Known rows, with every step that occurs
R-Q-V-E: [-13   2   1  30 -51  18  -5  12  13  -2 -30   8  25   7   0 -12 -24  12]
Z-S-E-R-Q-V: [-14  13  32  28 -39  18 -29  23  19 -10 -32   8  21  55  -2 -39 -39  15]
S-E-V: [-13   9   2  55  10 -25  -6   2  -2  18 -11   7  30  39   0 -17  -6 -24]
Z-R-Q-V: [-22   7  15  23 -22  26  -2   0   9  19 -20   3  -2   5   8 -21 -30   0]
S-E: [-13   5  14  16  10 -21 -15  11   5  11  -5   0  42   9   5 -13  -8  -4]
R-Q: [ -7  -3  -2 -10 -17   2   1  10   5   4 -10  -6  15  -5   2  -1  -1   8]
Q-S: [  1   0   1  23  19  22  -9  -8   1  -5 -17   8   9 -25  -3   6   1  -3]
R-Q-V: [-19  -2   5   3 -33  17 -11   8  12  -4 -19   3  31  17  10  -7 -18   1]
R-Q-S-E: [-19   2  14  28  13   3 -22  13  10  10 -31   2  65 -21   4 -10  -8   1]
Q-R-Z-V: [-17   4  12 -32  20   5   7  22  -8  78  20  -4  10  -8 -16 -19 -30   1]
S-E-R: [ -5  11  24   8  10 -15 -17  12  18   3   9   3  18   6  -9 -14 -26   4]
V-E-R-Z: [  1   9  16   5 -27   6  13   0  15  21   7   7 -19 -17 -31 -16 -30  37]
V-E-R: [ 14  10   4  19 -17   7   4   7  14  -4   4   7 -28 -13 -25  -6 -26  18]
Z-V-E-R: [ -7   6   3  16   6   4   3  22   2  25  15   0 -19 -11 -26 -10 -27  15]
Z-V-E: [-15   0  -6  25   7  -2   4  21 -11  31   1  -2   6  -9 -13  -8  -8   7]
V-E-R-Z-S: [ 12  13  17  23 -42  22  12   4   4  10 -17  10 -45  13 -34 -34 -27  46]
R-Z: [-14  -1  12 -14  -9  -1   8  -6   1  25   2   0  10  -6  -7 -10  -4  18]
V-E: [  6   4  -6  27 -17   1   7   6   1   2 -11   5  -5 -11 -10  -5  -7  10]

Rows
[-28  -1   6  11  -3  -3  12  14 -10  57   3  -2  15 -13 -19 -18 -12  25] => R-Z-V-E
[ -3   9  15  35  -5  -6 -16  14  -6  -1 -29   3  16  41   1 -31  -2   5] => Z-S-E
[-19   5   2  69  13  -1 -12   5   3  19 -38  10  54   7  -1 -13  -6 -18] => R-Q-S-E-V
[-12   7  24  -2  -6 -13 -16  22  22   9  -2  -3  33   3  -7 -16 -27  12] => S-E-R-Q
[  1   3  10 -19 -17   8  -2  11  18  -2   5  -3 -11  -7 -12  -2 -20  16] => E-R-Q
[ -4  10  25  31  29   6 -25   4  19  -1  -7  10  28 -19 -12  -9 -26   0] => Q-S-E-R
[-10   8   5  -5   5   6  13  28  -7  80  10   0   5 -19 -26 -23 -36  12] => Q-R-Z-V-E
[ -3  13   2  75  -6  -9  -6   7 -13   7 -34  10   5  70  -3 -35  -1 -14] => Z-S-E-V
[-25   9  30  10 -24   2 -28  19  28   1 -11   6  48  24   1 -21 -43   5] => S-E-R-Q-V
[-16  12  16  60 -14 -10   2   0 -12  34 -33  10  13  64  -9 -45  -6   4] => R-Z-S-E-V
[  4   8  12 -30  -2   7   9   6   5  50   9   3   0 -11 -14 -14 -28   5] => Q-R-Z
[-13   2   4   3 -11   7   3  33   7  29   5  -5  -5 -14 -24 -12 -29  22] => Z-V-E-R-Q
[ -6  -3   0  12   2  24  -7   2   6   0 -26   2  23 -30  -1   4   0   4] => R-Q-S
[  2  20  16  42  -6  -1   3  13  -9  57 -25  12   2  58 -17 -50 -29  -9] => Q-R-Z-S-E-V
